Known rows, with every way that one mark hangs from another
F{N}: [-0.76  0.94 -1.16  0.77 -0.99  0.69 -0.53 -1.53  1.26 -1.59  1.35  0.54
 -0.73  0.56  0.72 -0.10  0.88 -1.06 -0.05 -0.35 -0.93 -0.91 -1.51  0.77
 -0.61 -0.19  0.18]
H{X{M{Y} N}}: [-0.45  0.76 -0.25 -0.09  0.53  0.80  0.92  1.10 -1.29 -1.69 -2.86  0.15
  1.28  3.08 -1.32 -0.03  0.29  0.53  0.08 -2.26 -1.76  0.86 -0.60  0.72
 -0.66 -1.31  0.95]
H{Y{W{X{M}}}}: [-0.58 -0.12  1.56  0.83  1.14  0.32  0.96  0.03 -1.15 -1.14 -2.96  0.72
 -0.43  2.86  1.18 -0.06  0.53  2.80 -1.53 -1.31 -1.09  1.16 -2.51  0.88
 -0.67 -2.91  0.54]
H{X Y}: [-0.45 -0.59  0.80  1.51  1.51 -1.31  1.59 -0.05 -2.13  0.11 -1.86 -0.67
  0.18  0.56  2.03 -0.59 -0.25  1.27 -0.37 -0.98 -1.54  1.70 -1.63 -0.59
 -0.69 -2.16  1.29]
Y{M{X{N}}}: [ 0.64  0.87  0.13 -1.43  0.27  1.60  0.82 -0.47 -0.59 -2.43 -2.32  0.83
  0.64  3.56 -2.04  0.59 -0.18  1.38 -0.45 -1.62 -0.38  0.21  0.12 -0.04
  0.36 -1.84  1.98]
M{X{W} Y{H}}: [-2.00  0.66  0.40  0.59  1.50  0.85  0.69  1.13  0.79 -0.93 -3.53  0.50
  0.64  2.37  0.61  2.10  0.29  4.08 -0.94 -0.11 -3.64  2.11 -0.91  1.04
 -0.12 -1.39  2.78]
Y{M}: [ 0.47  0.76 -0.05 -0.51 -0.34  1.67 -0.32 -0.45 -1.18 -1.27 -0.32  0.33
  0.49  1.44 -0.84  0.37 -0.38  1.14 -0.15 -2.18 -0.09  0.47 -0.82  0.13
 -0.21 -1.01  1.04]
W{X{N{F}}}: [-0.26 -0.38  0.63 -1.11  0.73  0.62  0.65 -0.80  1.18 -0.89 -3.19  1.41
 -0.53  3.24 -1.45 -0.36  0.64  0.82 -0.83  1.75 -0.13  0.20  1.33 -0.28
 -0.65 -0.16  0.51]
M{Y{H{X{N}} W}}: [-1.28 -0.03 -0.30  2.28  0.36  1.18 -0.12  1.07 -1.43 -0.89 -3.17  0.26
  0.23  2.92  0.76  1.13  0.85  2.53 -0.29 -2.16 -2.81  0.29 -2.16  1.29
  0.59 -2.97  3.91]
H{X{N} Y}: [ 0.12 -0.90  0.56  1.03  1.35 -0.95  1.50 -0.16 -1.35 -0.93 -3.09  0.48
  0.26  2.34  0.77 -0.75  0.08  0.39 -0.33 -1.54 -1.60  1.26 -1.42 -0.07
 -0.50 -2.51  1.33]
W{X{M{Y{H}}}}: [-1.46  0.59  1.00 -0.25  0.18  1.46  0.66  0.57 -0.12 -0.81 -2.55  0.71
  0.09  3.06  0.47 -0.63 -0.01  2.73 -1.32  0.34 -2.12  1.32 -0.70  0.01
 -1.82 -1.25  2.08]
X{M{Y} N{F} W}: [-0.78  1.71 -0.44 -2.09  1.01  2.74 -0.47  0.83  2.03 -2.98 -4.49  3.06
  1.96  4.34 -3.64  2.18  0.36  2.42 -0.13 -3.46 -1.91  2.22 -0.23  3.21
 -1.14  0.71 -2.13]
Y{H M W{X}}: [-0.14 -0.76  1.48  1.20  0.15  2.33  0.34 -0.10 -2.62 -1.88 -2.72  1.09
  0.25  4.32  0.24  0.72 -0.67  4.68 -1.61 -2.59 -1.02  0.08 -2.56  0.67
 -0.38 -3.21  4.74]
H{Y{M}}: [ 0.05  0.57  0.38  0.15  0.07  1.06  0.30 -0.95 -1.05 -0.97 -1.44  0.75
  0.02  1.68  1.04 -0.13 -0.26  1.68 -0.62 -2.30 -1.19  1.67 -1.99  0.07
 -0.82 -2.21  1.01]
W{X}: [-0.58 -0.45  1.05 -0.17  0.67 -0.16  0.58  0.05 -0.18  0.12 -1.51  0.00
 -0.66  1.51  0.39 -0.86  0.46  0.96 -1.08  2.20 -0.57  0.23  0.20 -0.65
 -0.74 -0.76  0.78]
M{X{W} Y}: [-1.96  1.74  0.04 -0.14  1.59  0.53  0.41  1.31  0.93 -0.83 -3.20  0.01
  0.35  1.64 -0.31  2.12  1.32  2.72 -0.77  0.46 -3.07  2.02 -0.45  1.10
  0.56 -1.24  0.62]
Y{H M{X{N}} W}: [ 0.64 -0.43  0.92  0.49  0.26  2.27  1.17 -0.25 -1.86 -3.25 -3.67  1.50
  0.77  5.38 -1.31  1.47 -0.72  4.44 -1.09 -3.76 -0.93 -0.25 -1.78  1.04
  0.89 -3.49  5.08]
X{M W}: [-0.13  0.39  0.88 -1.24  1.14  0.74  0.33  1.32  0.20 -1.96 -1.44  1.58
  2.11  1.74 -1.96  1.09 -0.79  1.97 -0.60 -2.82 -0.74  1.45 -1.24  2.27
 -1.44  0.94 -2.38]
H{X{N{F}} Y{M}}: [ 0.21  0.00  0.45 -0.02  1.32  0.72  1.37 -1.13 -1.90 -1.94 -3.98  0.94
  0.78  3.57 -0.56  0.16 -0.44  2.09 -0.22 -3.32 -1.31  2.09 -1.18  0.04
 -0.73 -2.44  1.93]
X{M N W}: [ 0.53  0.02  0.32 -1.76  0.89  1.37  0.12  1.32  1.08 -3.13 -2.79  2.94
  2.16  3.89 -3.42  0.99 -0.38  0.85 -0.61 -3.44 -0.99  0.89 -0.82  2.90
 -1.26  0.50 -2.31]

Rows
[-0.14 -0.09  1.10  1.83  1.40  0.20  1.18 -0.08 -3.84 -1.31 -2.83 -0.37
  0.43  2.35  1.23  0.61  0.07  3.12 -0.70 -3.93 -1.48  1.59 -3.46  0.58
  0.08 -4.15  2.45]
H{X Y{M W}}
[-0.61 -1.46  1.62  1.76  0.62  0.53  0.64  0.33 -1.20 -0.68 -2.44  0.64
 -0.38  2.89  1.14  0.37 -0.27  3.62 -1.47 -0.39 -0.92 -0.37 -1.76  0.57
 -0.20 -2.35  3.63]
Y{H W{X}}
[ 0.23 -0.43  1.08  1.07  1.42  0.03  1.82  0.50 -2.43 -2.48 -4.06  0.89
  1.04  3.96 -0.32  0.01  0.16  1.99 -0.60 -4.17 -1.30  1.04 -2.77  1.44
 -0.46 -3.42  1.13]
H{X{M N} Y{W}}
[-0.03 -1.05  1.14  0.87  0.91  1.13  0.71  0.47 -2.63 -1.64 -1.94  0.66
  1.94  2.58 -0.15  0.81 -1.97  3.78 -0.72 -3.73 -1.82  1.47 -2.21  0.60
 -1.37 -1.39  3.62]
Y{H{X{W}} M}
[-1.93  0.25  0.31  1.96  0.18  1.57 -0.48  0.83 -0.58 -0.25 -2.79  0.26
 -0.68  2.82  1.64  0.97  1.07  3.38 -1.09 -0.20 -2.77  0.50 -1.96  0.78
  0.08 -2.73  3.71]
M{Y{H W{X}}}
[-0.51 -0.70  1.15  2.32  1.73 -1.14  1.34  0.28 -2.97 -0.42 -2.65 -0.64
 -0.01  1.24  1.93  0.29  0.39  2.26 -0.57 -2.17 -1.32  1.27 -2.79  0.45
  0.31 -3.38  1.48]
H{X Y{W}}
[ 0.60 -1.21  0.78  1.64  0.33  1.78  0.56  0.17 -3.52 -2.62 -3.10  0.97
  1.31  4.65 -0.80  0.93 -0.95  3.63 -0.62 -4.97 -0.99 -0.21 -2.76  1.07
  0.18 -3.52  4.97]
Y{H{X{N}} M W}
[ 0.17 -0.99  1.10  2.21  0.48  1.41  0.59  0.18 -4.05 -1.77 -2.09  0.09
  1.20  3.21  0.20  1.18 -1.18  4.38 -0.64 -4.56 -0.93  0.15 -2.92  0.77
  0.13 -3.27  4.97]
Y{H{X} M W}
[-0.12  0.05  1.09 -0.49  0.80  1.33  0.65  0.12 -0.39 -2.17 -3.76  1.40
  0.21  4.34 -2.20  0.64  0.68  2.53 -1.02 -1.37  0.26 -0.23 -0.48  1.40
  0.06 -1.44  0.28]
Y{W{X{M N{F}}}}
[-1.88  0.20 -0.01  1.73  0.82  0.70 -0.23  1.30 -0.73 -0.20 -2.32 -0.08
  0.73  1.36  1.37  1.01  0.14  2.69 -0.32 -1.18 -3.45  1.72 -1.63  0.73
 -0.75 -1.21  2.64]
M{Y{H{X{W}}}}
[ 0.66  0.69 -0.11 -2.27  0.11  1.80  0.72 -0.60  1.17 -2.64 -2.56  2.20
  1.29  3.47 -3.57  0.46 -0.57  0.98  0.21 -2.57  0.58  0.47  0.96  1.26
 -0.83  1.02 -1.05]
X{M N{F}}
[-1.52  0.06  0.08  1.61  0.15  1.76 -0.49  0.74 -0.14 -0.99 -3.74  1.01
 -0.61  3.96  0.94  0.78  1.42  2.79 -1.15 -0.49 -2.83  0.32 -1.78  1.06
  0.10 -2.98  3.71]
M{Y{H W{X{N}}}}
[-1.51  1.90 -0.24 -1.28  1.77  1.35  0.42  0.53  2.08 -1.81 -5.04  1.46
  0.53  3.47 -2.11  2.55  1.37  2.75 -0.52 -0.07 -2.68  2.03  0.68  1.56
  0.63 -0.62  0.23]
M{X{N{F} W} Y}
[-0.68  0.46  0.16 -0.27  1.53  0.60  0.62  1.87 -0.94 -2.22 -3.60  1.03
  2.14  3.29 -1.93  0.91  0.25  1.37 -0.21 -3.05 -2.47  1.64 -1.43  2.14
 -0.93 -0.83 -0.24]
H{X{M{Y} N W}}
[-0.02  0.13  1.03 -2.07  0.62  1.34  1.10 -0.58  0.85 -1.95 -3.48  1.81
  0.46  4.26 -2.44 -0.51 -0.01  1.52 -0.96  0.11  0.04  0.72  1.08  0.32
 -1.43  0.01 -0.09]
W{X{M N{F}}}
[-0.36  0.81 -0.36 -0.02 -0.42  2.71 -0.10  0.94  0.09 -2.88 -3.38  2.05
  1.07  4.89 -1.59  0.87  0.27  2.00 -0.37 -3.72 -1.88  0.25 -1.63  2.25
 -0.43 -1.85  1.85]
X{M{Y{H W}} N}
[ 0.56 -0.96  0.49  0.61 -0.04  1.39  0.96 -0.21 -2.46 -2.05 -2.28  0.96
  1.50  3.77 -0.52 -0.06 -1.59  2.50 -0.38 -3.54 -1.31  0.44 -1.44 -0.10
 -1.00 -2.16  4.68]
Y{H{X{N}} M}
[-0.35 -1.33  1.44  0.94  1.26 -0.06  1.47  1.07 -1.59 -1.28 -1.86  0.62
  2.18  1.92  0.04  0.40 -1.87  3.26 -0.62 -2.85 -1.61  1.48 -1.70  0.98
 -1.76 -0.31  2.05]
Y{H{X{M W}}}
[-0.11  0.24  1.04  0.35  0.38  1.85 -0.16  0.03 -2.28 -1.66 -2.26  0.49
 -0.12  3.47 -0.72  0.90  0.64  3.06 -1.37 -1.76 -0.40 -0.04 -2.03  0.84
  0.40 -2.91  2.05]
Y{M W{X}}
[ 0.06  0.47  0.60  0.87  0.40  1.25  0.06 -0.58 -1.94 -1.53 -2.12  0.83
 -0.15  2.34  0.83  0.82  0.31  2.69 -0.98 -3.46 -0.94  1.10 -3.10  1.02
  0.21 -3.37  1.41]
H{Y{M W}}
[-0.09 -0.03  0.88  0.90  1.29  0.07  1.37 -0.38 -3.01 -0.99 -2.08 -0.34
  0.54  1.69  1.33 -0.30 -0.54  2.12 -0.50 -2.72 -1.63  2.11 -2.35 -0.41
 -0.88 -3.02  2.07]
H{X Y{M}}
[ 0.06 -0.22  1.09 -0.20  0.54  1.06  0.62  0.65 -0.72 -2.11 -3.18  1.23
  0.05  4.25 -1.66  0.20  0.85  1.88 -1.18 -1.29 -0.07 -0.64 -1.11  1.46
 -0.02 -1.99  0.62]
Y{W{X{M N}}}
[ 0.07 -1.03  0.50  0.26  1.80 -0.70  0.64  1.15 -0.83 -1.36 -2.82  0.69
  1.45  2.23 -1.49  0.60  0.05  0.37 -0.28 -1.53 -1.38  0.68 -0.65  1.39
 -0.31 -0.54 -0.21]
H{X{N W}}
[-1.54  0.52 -0.30  2.02 -0.16  1.64 -0.81  0.77 -0.57 -0.32 -2.00  0.27
 -0.15  1.79  1.36  1.44  0.84  2.97 -0.38 -1.69 -2.41  0.35 -2.14  1.30
  0.46 -2.31  3.07]
M{Y{H W}}
[-1.44  1.02  0.81 -0.57  0.45  1.41  0.48  0.71 -0.04 -0.79 -2.31  0.35
 -0.07  2.66 -0.04 -0.50  0.75  1.91 -1.12  0.72 -1.71  1.20 -0.37  0.13
 -1.53 -1.01  0.70]
W{X{M{Y}}}
[ 0.11 -0.15  0.68 -1.06  1.76 -0.10  1.33  0.68  1.23 -2.11 -3.44  1.26
  0.98  3.11 -2.19  1.22  0.36  1.37 -0.88 -0.08 -1.07  0.60  0.44  1.20
  0.51 -0.61 -0.23]
M{X{N W}}
[-1.01  1.86 -0.26  0.00 -0.09  2.07 -0.22  1.20 -0.70 -1.49 -1.47  0.35
  0.76  2.01 -0.58  1.03  0.79  2.11 -0.20 -2.67 -1.25  0.87 -1.65  1.73
 -0.05 -1.39  0.18]
X{M{Y{W}}}
[-0.18  0.28  0.73 -1.62  2.07  0.09  1.34  0.00  1.75 -2.13 -4.02  1.61
  0.97  3.27 -2.81  1.91  0.09  2.18 -0.61 -0.28 -0.70  1.17  1.24  1.31
  0.33  0.29 -0.47]
M{X{N{F} W}}
[ 0.25 -1.74  0.54  1.28  0.34 -0.26  1.21  0.14 -1.19 -0.86 -2.01  0.48
  0.94  2.37  0.31 -0.45 -1.31  1.32 -0.20 -1.39 -1.23  0.00 -0.63 -0.17
 -0.81 -1.18  3.57]
Y{H{X{N}}}
[-1.20  0.58  0.03  0.96  0.49  1.46  0.70  0.62  0.29 -1.99 -4.58  0.91
 -0.07  4.55 -0.17  1.69  1.07  3.28 -0.81 -0.92 -2.83  0.20 -1.06  1.00
  1.33 -3.40  4.42]
M{X{N} Y{H W}}
[ 0.35  0.53  0.39 -2.41  1.22  1.72  0.28  0.48  1.82 -3.27 -3.62  3.24
  2.21  4.01 -4.32  1.68 -0.70  2.02 -0.36 -3.57 -0.31  1.57  0.20  2.93
 -1.29  1.66 -2.75]
X{M N{F} W}
[-1.42  1.43 -0.17 -0.70  1.43  0.98  0.27  1.28  1.69 -1.75 -4.44  1.19
  0.45  3.47 -1.39  1.93  1.67  1.78 -0.76 -0.04 -3.21  1.35 -0.06  1.51
  0.59 -1.58  0.69]
M{X{N W} Y}
[ 0.00  0.87  0.80 -1.09  1.14  1.24  0.79  0.22 -0.80 -2.04 -1.95  0.65
  1.19  2.45 -1.73  1.52 -0.40  2.86 -0.90 -1.85 -0.92  1.37 -0.78  0.69
  0.20 -1.22  1.00]
Y{M{X{W}}}
[-0.06 -0.12  1.21 -0.19  0.85  1.61  1.14 -0.05 -1.01 -2.23 -2.47  1.27
  1.55  3.42 -0.64  1.28 -1.67  4.59 -1.24 -2.66 -1.76  1.42 -1.27  0.61
 -0.71 -1.50  3.60]
Y{H M{X{W}}}
[ 0.27 -1.14  1.19  0.91  0.03  2.50  0.26 -0.26 -1.95 -2.57 -3.68  2.01
  0.25  5.83 -0.75  0.53 -0.43  4.06 -1.69 -2.94 -1.23 -0.39 -2.38  0.99
 -0.27 -3.53  4.59]
Y{H M W{X{N}}}
[ 0.23 -0.53  0.81  0.48  1.98  0.32  0.87  0.30 -1.88 -2.27 -4.28  1.59
  1.44  3.90 -0.54  0.39 -0.20  2.02 -1.00 -4.00 -2.57  2.28 -2.73  1.40
 -1.02 -2.82  0.82]
H{X{N W} Y{M}}
[-0.13  0.77  1.04  0.70  1.09  0.90  1.10 -0.60 -1.88 -1.91 -2.92  0.60
 -0.14  2.89  0.69  1.10  0.32  3.59 -1.19 -2.82 -1.11  1.40 -2.62  0.60
  0.61 -3.92  2.11]
H{Y{M{X} W}}
[-0.52  1.94 -0.70 -1.18  0.09  2.88 -0.16  0.26  0.73 -2.83 -3.95  2.13
  0.88  4.37 -3.02  1.71  0.85  2.03  0.22 -3.40 -0.82  0.83 -0.17  2.43
  0.02 -0.67 -0.29]
X{M{Y{W}} N{F}}
[-0.72 -0.75  1.24  1.45  2.43 -1.41  1.32  0.66 -1.55 -0.42 -2.79  0.06
  0.94  0.87  1.42  0.38 -0.16  2.18 -0.77 -1.81 -2.30  2.49 -2.41  0.96
 -0.96 -1.64 -0.07]
H{X{W} Y}
[-0.48 -0.20  1.26  0.98  2.04 -0.07  1.03  0.36 -2.62 -1.29 -3.00  0.39
  1.38  2.03  0.80  0.70 -0.49  3.02 -0.86 -3.59 -2.40  2.86 -3.06  0.93
 -1.08 -2.51  0.92]
H{X{W} Y{M}}
[ 0.13 -0.09  1.02 -1.39  0.32  0.88  1.00  0.23  0.34 -1.93 -2.88  1.59
  0.27  4.11 -1.87 -1.06  0.21  0.62 -1.18  0.22 -0.48  0.15  0.20  0.24
 -1.48 -0.91  0.26]
W{X{M N}}
[ 0.38 -0.42  0.65  1.41  1.10  0.57  1.07 -0.18 -3.15 -2.29 -3.99  0.79
  0.57  4.21  0.02  0.39  0.30  2.27 -0.70 -4.27 -1.50  1.02 -3.00  1.02
  0.28 -4.39  2.38]
H{X{N} Y{M W}}
[ 0.62  0.82  0.43 -0.46  0.57  1.95  0.71 -0.07 -1.66 -3.03 -3.20  1.08
  0.46  4.52 -2.28  1.62  0.71  2.73 -0.78 -2.97 -0.15 -0.36 -1.33  1.26
  1.59 -3.17  2.40]
Y{M{X{N}} W}
[-1.08  1.53 -0.41  0.28  0.73  1.23  0.50  0.84  0.36 -1.89 -4.20  0.48
 -0.39  3.74 -0.95  1.78  2.33  2.00 -0.54 -0.38 -2.16  0.13 -0.50  1.17
  1.99 -3.09  2.23]
M{X{N} Y{W}}
[-1.01  0.88  0.25  0.31  0.83  0.38  1.01  1.20 -2.01 -0.68 -1.58 -0.88
  1.20  1.18 -0.20  0.08 -0.06  1.45  0.20 -1.79 -1.58  1.41 -0.99  0.28
 -0.75 -1.11  0.94]
H{X{M{Y}}}
[-1.15  1.74 -0.69 -0.55  0.55  1.05  0.62  0.54  1.15 -1.38 -3.45  0.35
 -0.35  3.09 -0.83  0.96  1.73  0.96 -0.32  0.81 -2.27  0.66  0.59  0.18
  0.89 -2.04  1.94]
M{X{N} Y}
